Known rows, with every way that one mark hangs from another
(sobima (dakug (rema lomigi)) sedu): [-20  30  13   7  -2  17   7  -7  -9  -2  11  -6   6  12 -35  14   6   1
   4  -6  12   2  16  -1  -1   3  18  25  17  -8   1   9]
(lomigi rema (tepid dase)): [ 25  16  -2  -1  -2 -13  -3   9  19  -5   6  -3  -4  10  11  -4   0   9
   1   5  -8  -9   8 -10   0 -11  -7 -18   3  -1   4 -10]
(dase (tepid lenakub)): [-13 -14  -5  -6   1  -2  -1  12 -31   3  -4   1   0 -11  10  -2  -2   3
  -4  -3  -9   2  16  -7  -1   5   7 -15   0  -2  -2  10]
(dase (tepid (lenakub (pilu ratidu)) lomigi)): [-13 -21 -13  -3   2   2  -3 -12 -15  -1 -32  10  -3 -10   2  -5  -4   3
   0   4  -8   8  -6  -1   0   6 -18  -3   0  10  -6   4]
(lenakub (pilu ratidu) (tepid dase lomigi)): [ 23 -22 -15  -8   1  -4  -2 -27  17  -1 -19   7   0   0   4 -11  -3   7
  10   4  -3  -2 -10  18   6  -3 -19  -3  -1  11  -1  -7]
(dubabi dozut): [ 26  -9  -1  -3   1   0   4   0  22   8  13  -1   1  -6   2  -2  -2   4
  -4  -5   4   6 -12  -3   3   0   9  -1   4  -2   0   4]
(dase (tepid lenakub (lomigi rema))): [-33   0  -5  -4   0   1  -5  17 -14  -5 -19  -1  -4   1   8   1  -2   7
  -1  13 -11   8   7  -8  -1   2  -4 -21  -2  -6  -3  -5]
(tepid dubabi lomigi): [ 13 -16  -4   1   0  -3  -1   1  18   3  11   1  -3  -4   4  -1  -3   1
   0   1  -4   5  -2   2  -2   9   1   0  -7  -3   2   3]
(dase (tepid dubabi (lomigi rema))): [-36  -2  -5  -3  -2  -4  -5   5 -15  -4   6   0  -4   4   8   2  -2   2
  -2   3  -3   8  -9  -6  -3   3  -8 -17  -8  -7   3  -8]
(dakug (rema (lomigi tepid)) (sobima sedu)): [ -4  32  19   8  -1  -2   2   3  16  -4   4  -8   5  15 -33   6   7 -17
  -5  12  11   1  21  -3  -1   1  15  17  21  -4   1  13]
(pilu ratidu): [ 21 -12  -5  -3   2  -4   5 -20  19   0   0   2  -1  -7   5  -9  -2   4
  -3   4  -8   4   5  -3   1   0   0   8   6   3   1   8]
(dozut (dubabi (tepid lenakub lomigi))): [-13 -16  -3  -2   7   7   0   5  20   7 -10   0  -3  -6  11   0  -3  -5
  -6   1   3   4 -21   7   6   0   2  -6  -6  -5  -4   3]
(rema (lomigi tepid)): [ 42   6   1   1   0   1   2   3  28  -2  15  -8  -2   6   6  -2  -1   7
   1   3  -3   3  21 -23   1   2   9  -5   6  -1  -1  -1]
(lenakub pilu): [ 26 -18  -7   1   1  -6   4 -16  20   0  -5   7   3 -11  10  -6  -3   6
  -1   4  -2   4   8   0   3   0  -4   8   3  12   0  -3]
(lenakub (pilu ratidu) (tepid dubabi)): [ 33 -21 -15  -5  -2  -9   2 -32 -15  -1  -5   6   7 -18   7  -7  -2  -1
   9  -9   7   1  -7  11   2  -1  -7   6 -10  11  -1  -6]
(ratidu pilu): [ 30 -14 -10  -1   2  -6   5  -5  36  -2  -1   0   3  -8   8  -2  -2  11
  -2   7  -9   3   4   1   1   0 -16  11   6   3   3  -6]
(sedu (sobima dakug)): [ 27   5   0   0   0  11   4  -8  15   4   3  -1   5  -3 -25  13  -1   7
   1 -12   2   1  15  13   1   0  12  15  15  -2   1   6]
(sedu (sobima (dakug rema))): [  4  17   4   5   0  16   5  -8  10   4   2  -2   7   3 -30  14   3   6
  -2 -11   5   0  15  11   0   2  16  22  19  -5   3  17]
(lenakub (tepid dubabi)): [ 34 -16  -7  -7  -2  -8   1   0  -7   5  18  -4   6 -12  12  -1  -1   1
   6  -8   2   0  13   8   1   3  16  -9 -10  -4   2   1]
(tepid (lenakub (pilu ratidu)) (lomigi rema)): [ -6   1 -10   3   1   0  -2 -12   5 -11 -44   8  -4  -8   1  -4  -3   5
   3  20  -8   7  -7  -3   0  -2 -19   4  -4   9  -7 -13]
(dubabi (tepid (lomigi (rema dakug)))): [-41  10  10   2   2   9  -1   6  27  -7  -7  -1  -2  14  14  -1   1   6
  -2  17  -5   9  -7   6   0  -4  -7  -3  -4  -3   1 -15]
(lenakub pilu tepid): [ 45 -22 -11  -6   1  -6   3 -15  17   1  -7   3   9 -12  14  -6  -3   7
   8   2   2   4  16  10   6  -2   4  -2  -2   9  -1  -7]
(rema (dakug sobima)): [-10   5  21   1   1   3   2   8  12  -2  -3  -3   6  10   1   3   5 -19
  -3  10  -2   2  20   8  -1   0   8  16   6   4   1   2]
(dozut (dubabi (tepid dase (lenakub pilu)))): [-28 -15  -6  -2   4   0  -1  -5 -21   6  -7   6  -2  -8  11  -3  -2  -6
  -5 -11   7 -11 -30  10   6  -7  -9  -5  -8   3  -1  -2]
(lomigi (tepid (dubabi dozut))): [ 61  -5  -5   0  -1  -8  -1   3  14   8  21  -1   1 -10   3   1  -2  -1
   0 -18   8   0 -14  -7  -1   0   3  -5  -5   1   0   5]
(dase tepid): [ -6 -16  -5  -7   1  -4   2   1  -5   3  10   0   1  -3  12  -4  -2   5
  -5  -1  -7   6  13  -6   1   3   4 -11   5  -2   3   7]
(dubabi dozut (tepid dase (lomigi rema))): [-46   6   0  -2   1   4  -4   3  14   2   7   0  -7  12   2  -5  -1   8
  -3   0   3   2 -46   9   2  -7 -14 -18  -3  -8   2 -13]
(sobima (dakug (rema (lomigi tepid))) sedu): [ 13  33  12   8  -2  14   5  -4   6  -1   9  -7   6  14 -34  14   6   2
   6  -8  13   0  19  -5  -1   1  15  21  18  -5   0   9]
(tepid dubabi (lomigi rema)): [ -9   4  -3   2  -1  -5  -2   4  12  -5   5  -1  -4   2   6   2  -2   3
   0  10  -3   6  -6  -3  -3   1  -3  -6  -9  -6   2 -12]
(tepid dase dubabi): [ -7 -10  -4  -1  -3 -10  -1   1 -29   5  28   2  -4  -3   5  -4   0   0
  -1 -14  -3 -12  -6   2  -4   2  -1  -7  -7  -3   7   4]
(lomigi (tepid dase (lenakub pilu))): [ 45  -8  -9   1  -1 -10  -4   4  -5   2 -13   7  -3  -8   7  -5  -2   5
   4  -7  -7 -13   9  -3   0  -3 -11  -8  -1  12  -3   3]
(dase (tepid dubabi lenakub (lomigi rema))): [-43   0  -6  -2  -2  -2  -7  17 -43  -4  -8   1  -5  -4   6   4  -2   0
  -1   2  -5   4  -5  -7  -5   5  -5 -19 -13  -7  -2  -5]
(dase (tepid lomigi)): [ -7 -19  -6  -6   2   1  -1   3  19   3   1   1  -3   4   9  -3  -3   6
  -3   6  -9  11   7  -2   1   7  -2 -13   5  -2   1   6]
(tepid dubabi): [ 14 -12  -3   0  -1  -8   2  -2  -7   4  22   1   1 -11   8  -1  -1  -1
  -2  -8  -1   0   5  -2  -3   5   9   1  -7  -2   4   4]
(lenakub (pilu ratidu) (tepid dase dubabi)): [ 14 -18 -16  -6  -3 -11  -2 -29 -35   0   1   8   3 -11   5  -9  -1  -1
   9 -15   5 -10 -16  15   2  -4 -15  -1 -11  10   2  -6]
(tepid dubabi (lomigi (rema dakug))): [-22  13   8   4  -2   4  -3  11   3  -9   0  -2  -2  12   7   6   2  -1
   3  12  -1   6  -6  -2  -5  -1  -7   2 -13  -3   1 -16]
(sobima sedu): [ 27  -6   2  -2   1 -10   5  -3  19   3   9   0   3  -6 -13   1  -3   4
  -2   9   3   2  16   8   1  -1  10   8   8  -1   2   4]

Rows
[ 14  30  19   3  -1  -4  -2  15  27 -10 -11  -6   4  16   5   5   6 -14
   0  16  -1   1  20  -4  -1 -11  -2   3   4   4   0 -12] : (lomigi (rema (dakug sobima)) tepid)
[ 42  -3  -5  -1  -3 -10  -4   5  -4   9  27   1  -3  -2   0  -2  -1   0
   1 -24   6 -11 -23  -4  -2  -2  -5 -12  -5   0   3   5] : (lomigi (tepid dase (dubabi dozut)))
[ 15 -14  -7  -8  -3 -10  -2   3 -27   6  24  -3   3  -3  10  -4   0   1
   7 -14   1 -11   4  11   0   0   8 -16 -11  -5   5   0] : (lenakub (tepid dase dubabi))
[-24 -13  -1  -5   5  -1   1  -4   6   8  16   0  -3   3  14  -4  -1  -4
  -8  -9   5  -7 -27   9   7  -7  -2  -9  -2  -5   4   2] : (dozut (dubabi (tepid dase)))
[ -1  18  10   5  -1   9   7  -8   3   3   5  -1   8   4 -31  13   5   1
   2  -8   9   1  16  12   0   1  16  25  17  -4   3  14] : (sobima (dakug rema) sedu)
[-41  29  20   7  -1   1   4   0   0  -4   6  -7   5  13 -34   6   7 -18
  -7  15  11   3  18   1  -2   3  18  21  19  -7   2  12] : (dakug (rema lomigi) (sobima sedu))
[ 35 -13  -6  -8  -2  -5   1   1  -9   9  22  -4   7 -12   6   0  -1  -1
   6 -16  12   2 -11   8   2   1  15 -10 -11  -6   0  -1] : (lenakub (tepid (dubabi dozut)))
[-20   6  -2  -2   0  -4  -4   7  22  -5  -1  -1  -8  16   5  -4  -1  10
   1  16 -11  -2  -3   0   0  -4 -11 -15   1  -5   4 -11] : (tepid dase (lomigi rema))
[ 42 -22 -14  -7   1  -6   4 -31  12  -1 -16   5   7 -13   9  -9  -3   4
   7   1   1   4   5  10   6  -3  -5   5   0  12  -2  -5] : (lenakub (pilu ratidu) tepid)
[-48   3   0  -1   1   0  -4   2  17  -3   2   1  -8  13  11  -7  -1  10
  -3  10  -9  -1 -17   9   1  -5 -13 -17  -2  -6   5 -11] : (dubabi (tepid dase (lomigi rema)))
[-23  24   9   7  -1  21   6  -5  -4  -1  12  -7   4  13 -12   8   7   3
   3 -10   2   3  17 -12  -1   5  18  17  13  -7   2  10] : (sobima (dakug (rema lomigi)))
[-21  15  17   5   0  -7   4  -1  13   2  -1  -1   7   4 -30   4   6 -19
  -9  13   7   1  18  15  -1   2  16  21  19  -4   3  19] : (dakug rema (sobima sedu))
[ 28   9  -1   3  -2   0  -2  13 -22  -2  11  -6  -3  -5   2   2   0   0
   3  -8   0  -3  14 -24  -4   6  10  -6  -8  -2  -3   1] : (rema (lomigi (tepid dubabi lenakub)))
[-29 -11  -2  -4   4   1  -1   6 -18   8   3   1  -4  -4  12  -2  -1  -6
  -7 -10   3 -11 -24   7   5  -5   1 -11  -6  -5   0   5] : (dozut (dubabi (tepid dase lenakub)))
[ 30  24  10   2  -1  -1   0  14  28 -10  -5  -6   2  13  15   3   3   5
   3  13  -4   1  18 -12   0 -10  -3  -2  -1   3   0 -14] : (lomigi (rema dakug) tepid)
[ -6   5  -2   1   1   0  -3  17  14  -6 -23  -2  -5  -1   5   0  -2   7
   1  20 -12   6  11  -6  -1   1   2 -10  -4  -5  -5  -7] : (tepid lenakub (lomigi rema))
[-32 -14  -5   1   1  -2  -2  -4 -31   3  -9   9  -3 -11  10  -8  -2   5
  -3  -7  -5 -11 -11  11   0  -2 -11  -7  -5   6   0  -1] : (dubabi (tepid dase (lenakub pilu)))
[-31 -11  -5   0   0   2  -2  -3 -33   8  -5   9  -2 -12   2  -6  -2   2
  -3 -17   6  -8 -41  10   2  -4 -12  -8  -7   4  -2  -2] : (dubabi dozut (tepid dase (lenakub pilu)))
[-29  25  29   3  -1   8   3   8  -7  -7   4  -8   6  19 -23   9   7 -20
   0  16  10   3  18   1  -2  -1  10  21   8   0   0  -7] : (rema (dakug (sobima sedu)) lomigi)
[-12 -13  -2  -3   5   3   2   4  -2   7  -2   0  -1 -11  14   0  -2  -6
  -8  -5   5  -1 -16   4   6  -3   8  -5  -5  -5  -3   4] : (dozut (dubabi (tepid lenakub)))
[  4  19   4   8  -2   4   2   3  -1  -2  21  -7   1   8  -2   2   4   2
  -2  -4   3   0  12 -22  -3   6  11   5   3  -5   2  12] : (dakug (rema (lomigi (tepid dubabi))))
[ 12  19   5   6   0   6   3   4  22  -3  12  -8   1  11   0  -1   4   7
  -3   5  -1   3  22 -23   0   4  13   4  11  -4   1  12] : (dakug (rema (lomigi tepid)))
[-15 -12  -6   0  -2  -3  -7  16 -33   4   1   3  -8  -4  -1  -1  -2   0
   3  -7  -8 -11  -8   4  -6   8  -5 -11 -13  -4   0   5] : (tepid dase dubabi lenakub lomigi)
[-31  25  21   2  -1   0   1  11   6 -10  -8  -5   4  14   3   5   6 -14
  -2  20  -2   4  15   1  -2  -8   3   8   2   0   2 -13] : (lomigi (rema (dakug sobima)))
[-11 -12  -5   1   1   4   1  -5 -15   7 -10   8   1 -19   4  -4  -3   2
  -4 -11   8   3 -32   7   3  -1  -4  -1  -6   5  -5  -2] : (dubabi dozut (tepid (lenakub pilu)))
[ 20  31   5   7  -2  19   3  -4  14   0   5  -7   5  11 -33  16   4   7
   1 -12   8   0  19  -4   0   1  14  18  20  -4   1  12] : (sedu (sobima (dakug (rema (lomigi tepid)))))
[-13 -17  -8  -1   5   2   2 -21  -8   3 -20   8   0 -16  10  -4  -3  -8
  -7  -6   8   0 -32   7   7  -6  -9   7  -6   6  -5   1] : (dozut (dubabi (tepid (lenakub (pilu ratidu)))))
[  5  29   7   8  -1  20   3   7 -11  -1  -1  -7   3   8 -13  10   6   2
   6 -14   1  -2  23 -17  -2   5  17  11  10  -5  -3  13] : (sobima (dakug (rema (lomigi (tepid lenakub)))))
[ 25   8   0  -1  -1  -1  -1   6  11  -2  20  -7  -5  13   4  -5   0   7
   2  -2  -5  -7  14 -20   0  -1   1 -11   5  -1   2  -2] : (rema (lomigi (tepid dase)))
[ 11  30  27   4  -1   4   0  11  12  -7   2  -9   6  21 -22   9   6 -19
   2  12  11   1  23  -4  -2  -3   7  17  10   3  -1  -5] : (rema (dakug (sobima sedu)) (lomigi tepid))
[ -6 -10  -5  -2  -2  -1  -5   4  -5   8  21   2  -7   4  -6  -1  -2   0
   1 -14   5  -4 -39   6  -3   3  -9  -9  -9  -5   3   1] : (tepid dase (dubabi dozut) lomigi)
[-38   7   6  -3   0   7  -3  12   5  -8  -9  -3  -2  18  11   3   1   5
   0  16  -7  11   4  -5  -1  -1  -9 -11  -1  -3   1 -11] : (dase (tepid (lomigi (rema dakug))))
[ -2 -16  -9   0   1  -2  -5   3  -5   1 -24   9  -6  -3   1  -5  -3   6
   4   5 -10  -7  -3   7  -1   4 -16  -5  -3   9  -3  -1] : (tepid dase (lenakub pilu) lomigi)
[ 10 -12  -9   3  -2  -3  -1  -2 -43   5  -4   8   2 -26  -2   2  -3  -5
   1 -18  11  -2 -27  -1  -3   3  -3   4 -15   7  -5  -1] : (tepid (dubabi dozut) (lenakub pilu))
[ -7  10  25   1   0  -1   3   7   9  -2  -3  -2   8  10 -18   7   5 -21
  -2  14   6   1  18  16  -2  -3   8  22   9   3   1   1] : (rema (dakug (sobima sedu)))
[ 35   9   0   2  -2   1   0   4   0   2  27  -7  -2   1  -1   2  -1   0
   1 -13  10   2 -10 -22  -1   2   7  -5  -4  -3  -1  -2] : (rema (lomigi (tepid (dubabi dozut))))
[  6 -15 -12   3  -2  -7   0 -18 -45  -1 -15  11   0 -26   1  -3  -2  -5
   1 -10   0  -4 -10  -1  -4   3  -9  12 -13  11  -4   2] : (tepid dubabi (lenakub (pilu ratidu)))
[ 17  18  13   4  -3   9   0  11  -9  -6  19  -9   1  14   6   5   4  -3
   5  -4   4  -1  12 -21  -4   1   3   5  -8   2   0  -7] : (rema dakug (lomigi (tepid dubabi)))
[ -7 -17  -2  -3   7   5   1  -5  44   7   2   0  -3   2  13  -2  -3  -2
  -7   2   5   7 -24   9   8  -2   1  -3  -1  -5   0   1] : (dozut (dubabi (tepid lomigi)))
[-15  -8  -5   0  -3  -8  -4  14 -58   5  12   3  -5 -11   2  -1   0  -2
   0 -15  -6 -16  -2   1  -6   4   2 -10 -13  -4   2   7] : (tepid dase dubabi lenakub)
[ 16 -18 -11   1   2   1  -1 -15  12  -2 -38  10  -4 -13   0  -6  -4   3
   3  10  -9   6  -3   3   1   5 -15   9  -1  12  -8   2] : (tepid (lenakub (pilu ratidu)) lomigi)
[-27   8  -3  -1  -1  -2  -6  20  -8  -5 -17  -1  -9   7   3  -2  -1   8
   3  14 -14  -6   1  -1  -2  -2  -8 -18  -4  -6  -1  -8] : (tepid dase lenakub (lomigi rema))
[ -5 -16 -12   0   1  -1  -4 -12  -9  -1 -31  11  -8  -5  -3  -9  -3   4
   4   4 -11  -7 -13   7   0   2 -24   1  -2  11  -4   1] : (tepid dase (lenakub (pilu ratidu)) lomigi)
[ 17 -15 -10   1   1  -4   2 -17 -14  -2 -27   9   0 -20   3  -7  -3   2
   0   2  -6   0   4  -2   1   1  -8  11  -1  13  -6   3] : (tepid (lenakub (pilu ratidu)))
[-53  12  13  -2   0   4  -4  13   4  -8 -14  -3   0  20   2   4   4 -12
  -3  18  -4  10   5   2  -2  -2  -8  -6   4  -2   1  -9] : (dase (tepid (lomigi (rema (dakug sobima)))))
